Known rows, with every step that occurs
C/P: [-1.29 -1.15 -2.87  2.28 -1.65 -0.17 -0.29 -1.33  0.30 -0.34  0.76  0.79
  0.99  0.23 -1.19 -0.20 -0.81  1.96  1.87 -0.07  0.54]
G/J/K/P: [ 0.65 -0.66 -0.58 -4.30  5.64 -0.41 -1.56  0.41 -0.49  0.60 -0.94  0.11
  0.00  0.57  0.26 -0.32  0.37 -0.71 -0.61 -0.11  0.23]
R/G/P/K: [ 0.76 -0.79  1.95 -1.95 -1.04 -1.40 -0.58 -0.65 -0.33  0.19  0.46  0.94
 -0.75  0.45  0.68  0.62  1.18  0.65 -2.07 -0.32 -0.31]
C/J/G: [-0.55 -1.39 -0.88  0.56  1.49 -0.56  0.11  0.18 -1.28 -0.08 -0.38 -0.70
 -0.69  1.94 -1.42 -1.13  0.02  1.81  2.55 -0.63  4.81]
C/J/K: [-1.65 -2.11 -3.46 -3.74  4.71 -1.27 -1.27 -0.75 -1.53  0.25 -0.20 -0.70
 -0.25  1.41  0.06 -1.08  0.02  3.07  2.15 -0.64  2.57]
K/J/G/R/L: [ 1.06  1.73  0.71  2.76 -4.15  1.67  2.91  2.78  0.11 -2.45  0.57 -1.19
  0.73 -1.45 -0.04 -0.82  0.12  0.67  2.21  1.21  0.16]
P/G/J/K/R/L: [-1.36  1.38 -1.78  0.45  1.53  0.99 -1.24  1.82  0.10  0.63 -1.42 -1.23
 -0.38 -2.13  0.92 -0.54 -2.13 -4.45 -0.80  0.22 -3.70]
P/G/R: [ 1.14  0.86 -0.86 -2.11  1.61  1.07  1.20 -0.51  1.39 -0.32  0.91  1.10
  0.83 -0.68  0.79  0.60 -0.61  0.69  1.61 -0.95 -2.31]
G/P: [ 0.41 -0.82  0.43 -5.28  0.04 -0.25 -0.61 -1.42  0.12  0.73  0.92  0.58
  0.51 -0.80  0.28  0.91  0.83  0.72  0.22 -0.64 -1.19]
P/K/J/G/R: [ 2.27  1.09  1.51  4.32 -2.02  1.43  3.31  1.11  1.05 -2.11  0.33  0.03
  0.32  1.28 -0.74  0.18  0.54  1.50 -0.77  1.26  0.88]
R/L: [-0.68 -0.14 -0.44  0.30 -1.74  0.14  0.78  1.19 -0.05 -0.20  0.73 -0.74
  0.40 -2.21 -0.09 -0.81  0.05  0.68  1.19 -0.01 -0.57]
K/R: [-1.45  0.08  0.16  2.92 -2.04  0.20 -0.09 -0.39  0.50  0.84  0.58 -0.35
  0.71 -1.26 -0.83 -0.04 -0.34 -0.53  0.01  0.56 -0.37]
C/J/K/R/G: [-3.29 -1.17 -2.11  0.53  1.19 -2.05 -2.37  0.20 -2.33  0.37 -0.64 -1.22
 -0.81  0.91  0.47 -1.65 -0.45  0.88  1.69  0.21  3.02]
J/G/R: [ 0.71  0.34  0.09  0.77 -0.19  0.51  1.91  0.87 -0.12 -1.37  0.68  0.67
  0.76  0.79 -0.67 -1.11  0.24  1.49  2.23 -0.10  2.64]
J/K: [-1.35 -1.06 -1.50 -2.39  1.76 -0.98 -0.60 -0.38 -0.87  0.09  0.59 -0.20
  0.57  0.82 -0.05 -0.61  0.16  1.50  0.78 -0.01  1.12]
K/P/G/R: [ 2.25  1.38  1.10 -3.45  2.33  0.97  1.22 -0.68  1.39  0.16  0.48  1.35
  0.60 -1.10  1.32  0.88  0.86  0.37  1.29 -1.28 -1.72]
C/P/K/J/G: [ 0.43  0.07  0.03  8.07 -4.89  0.73  1.73 -0.08  0.56 -1.61 -0.06 -0.11
  0.10  2.13 -2.08  0.50 -0.40  1.14 -0.71  1.35  1.89]
G/J/K/R: [-1.61 -0.21 -2.15  0.70  2.83  0.12 -1.72  0.65 -0.24  0.60 -0.92 -0.59
  0.34 -0.05 -0.34 -0.78 -1.40 -2.15 -0.98  0.92 -0.94]
K/P/G: [ 1.25  0.69  2.12 -2.39  1.19  0.26  0.01 -0.99  0.86  1.29  0.23  0.48
  0.05 -0.57  0.46  1.44  0.79 -0.81  0.23 -1.18 -0.98]
P/K: [ 0.52 -0.81  0.31  2.04  0.53 -0.07  1.13 -0.51  0.91  0.16  0.55  0.45
  0.01  0.54 -0.75  0.17  0.50  1.41 -1.86  0.06  0.13]
J/G/P/K: [ 1.43 -0.36  2.45 -0.72 -0.95 -0.17  1.00 -0.57 -0.12  0.04 -0.09  0.66
 -0.67  1.32 -0.63  0.33  1.29  0.08 -1.91 -0.43  1.77]
J/G/P/K/R/L: [ 0.05  1.22  2.88  3.29 -4.76  0.67  1.44  1.06 -0.16  0.07 -0.73 -0.60
 -0.86 -1.84 -0.09 -0.70  0.94 -2.36 -2.19  0.33  0.37]

Rows
[ 0.99  1.69 -0.12 -5.00  2.40  0.66  1.02  0.99  0.02 -0.54 -0.11  0.30
  0.29 -2.23  2.62 -0.71  0.89  0.11  1.69 -1.12 -1.72]	J/K/P/G/R/L
[-2.44 -1.17 -1.34 -4.34  1.16 -2.07 -3.07 -0.83 -2.44  0.83 -0.73 -0.67
 -1.02  0.20  1.42 -0.84  0.33  0.44  1.18 -0.36  1.56]	C/J/K/R/G/P
[ 1.18 -0.07  1.16  3.27 -1.81  0.67  1.51 -0.18  1.41 -0.41  0.72 -0.55
  0.28  0.40 -0.76  1.41  0.36  1.14 -2.32  1.25 -1.56]	P/K/J
[ 0.29  0.44  1.08 -4.75  2.99 -0.48 -0.73 -0.94 -0.26  1.06 -0.12  0.20
 -0.07  0.36  1.10  0.72  0.86 -0.51  0.22 -1.12 -0.15]	J/K/P/G
[ 2.01  1.70  1.41  4.91 -3.71  1.81  3.91  2.73  0.78 -2.60  0.17 -0.85
  0.09 -0.72 -0.10 -0.73  0.50  0.90 -0.34  1.32  0.05]	P/K/J/G/R/L
[-1.09  0.75 -1.58 -0.13  3.16  0.69 -1.78  0.23  0.38  1.10 -1.23 -0.43
 -0.15 -0.07  0.30  0.29 -2.13 -3.88 -1.28  0.11 -2.90]	P/G/J/K/R
[-0.12 -0.79 -0.56  0.43  1.71 -0.92 -1.72  1.37 -0.45 -0.08 -0.12  0.01
 -0.25  0.71 -0.46 -0.25 -1.23 -0.98 -0.03  0.32 -0.10]	R/G/J
[ 1.34 -0.83  1.12 -2.79  0.49 -0.15  0.39 -1.54  0.79  0.60  0.43  0.96
 -0.13 -0.17  0.24  0.99  1.25  0.98 -2.34 -0.52 -1.36]	G/P/K
[ 0.02 -0.19 -2.12 -3.54  5.35  0.21 -1.66  0.19  0.13  0.61 -0.80  0.05
 -0.16  1.12  0.39  0.50 -1.78 -2.01 -0.53 -0.51 -2.22]	P/G/J/K
[ 0.33  0.43  1.91  3.00 -3.55  0.47  1.16  0.87 -0.14 -0.81  0.60 -1.23
  0.37  1.17 -1.57  0.63  0.02  0.13  0.69  1.20  1.81]	K/J/G
[ 1.17 -1.39  0.37 -2.02  2.04 -0.45  0.37 -0.95 -0.72  0.20 -0.87  0.19
 -1.47  1.93 -0.50 -0.15  1.17  1.56 -0.51 -1.09  3.29]	C/J/G/P/K
[-2.44 -0.15 -1.01  0.75 -0.25 -0.51 -0.80 -0.29 -0.64  0.60  0.14 -0.66
  0.65 -0.31 -0.15 -0.74 -0.22 -0.25  0.06  0.64  0.49]	J/K/R
[-0.03  0.71  1.42  1.11 -3.37  0.67  0.76  0.09  0.76  0.63 -0.15 -0.29
 -0.37 -3.28  0.75 -0.04  0.83 -1.41 -2.66  0.23 -2.69]	G/P/K/R/L
[-0.17 -0.76  1.26 -4.32 -1.36 -1.54 -1.52 -0.55 -0.95  0.33  0.85  0.51
 -0.15 -0.23  0.72  0.56  0.73  0.42  0.51 -0.49 -0.06]	R/G/P
[ 1.01  0.04 -2.00 -7.01  7.05  0.05 -0.23 -1.04 -0.35  0.15 -0.67  0.57
 -0.32  0.48  2.11 -0.35  0.76  2.14  2.71 -1.84  0.57]	C/J/K/P/G/R
[-2.94 -0.11 -0.04  1.57 -1.71 -1.79 -1.75  0.64 -1.71  0.17  0.11 -0.68
  0.03  0.30  0.33 -1.09 -0.29 -0.58  0.34  0.83  1.63]	J/K/R/G
[ 2.11  0.66  1.04 -2.79  4.19  0.83 -0.85 -0.09  1.26  1.31 -0.83  0.52
 -0.30 -0.36  0.26  1.44 -0.45 -2.66 -0.85 -0.93 -2.50]	K/P/G/J
[-0.75 -0.15 -2.40  1.57 -1.27  0.39 -0.40 -1.70  0.88  0.13  0.46  0.99
  0.59  0.18 -0.54  0.91 -1.52  0.38  1.65 -0.84 -1.34]	C/P/G
[-1.21  0.16 -0.11  3.66 -0.48 -0.47 -1.88  1.41 -0.20  0.43 -0.58 -0.35
 -0.21 -0.43 -0.56 -0.40 -1.64 -2.79 -0.74  0.99 -0.77]	K/R/G/J
[ 0.24  0.54 -3.45  0.51 -0.16  1.17  0.83 -1.41  1.38 -0.92  0.70  1.79
  1.17 -0.33  0.34  0.31 -1.48  1.50  2.70 -0.91 -2.10]	C/P/G/R
[ 2.03 -0.06  1.89 -1.76 -1.87  0.68  0.75 -1.15  1.30  0.02  0.63 -0.11
  0.05 -0.29  0.26  2.20  1.14  0.71 -2.80  0.71 -2.99]	G/P/K/J
[ 1.44  0.77 -1.02  6.86 -3.76  1.48  2.89  0.19  1.06 -2.77  0.14  0.71
  0.69  1.58 -1.20 -0.07 -0.38  2.20  0.34  1.30  1.15]	C/P/K/J/G/R
[ 0.28 -1.35 -0.18 -4.18  1.53 -0.60 -0.60 -0.88 -1.38  0.35 -0.43 -0.18
 -0.83  1.24 -0.43 -0.25  0.77  1.39  2.02 -1.20  3.39]	C/J/G/P
[-2.02  0.17  1.07  3.83 -3.45 -1.10 -1.04  0.48 -0.57  0.39  0.51 -0.44
  0.10 -0.70 -0.33 -0.42 -0.38 -0.98  0.29  0.76  0.79]	K/R/G
[-0.24  0.16  0.54  5.88 -0.04 -0.29 -0.97  1.30  0.48  0.30 -1.00 -0.02
 -0.86  0.34 -0.62 -0.33 -1.17 -2.58 -3.33  1.13 -0.94]	P/K/R/G/J
[ 0.36  0.63  2.98  2.56 -3.06  0.27  0.79 -0.51  0.16  0.55 -0.56  0.20
 -0.59  0.21 -0.70  0.22  0.95 -1.68 -2.67  0.28  1.26]	J/G/P/K/R
[-1.20  0.20  1.83 -0.97 -3.55 -1.10 -1.69 -0.51 -0.70  0.85  0.42  0.05
 -0.08 -1.37  0.70  0.35  0.38 -1.40 -0.25  0.18 -0.73]	K/R/G/P
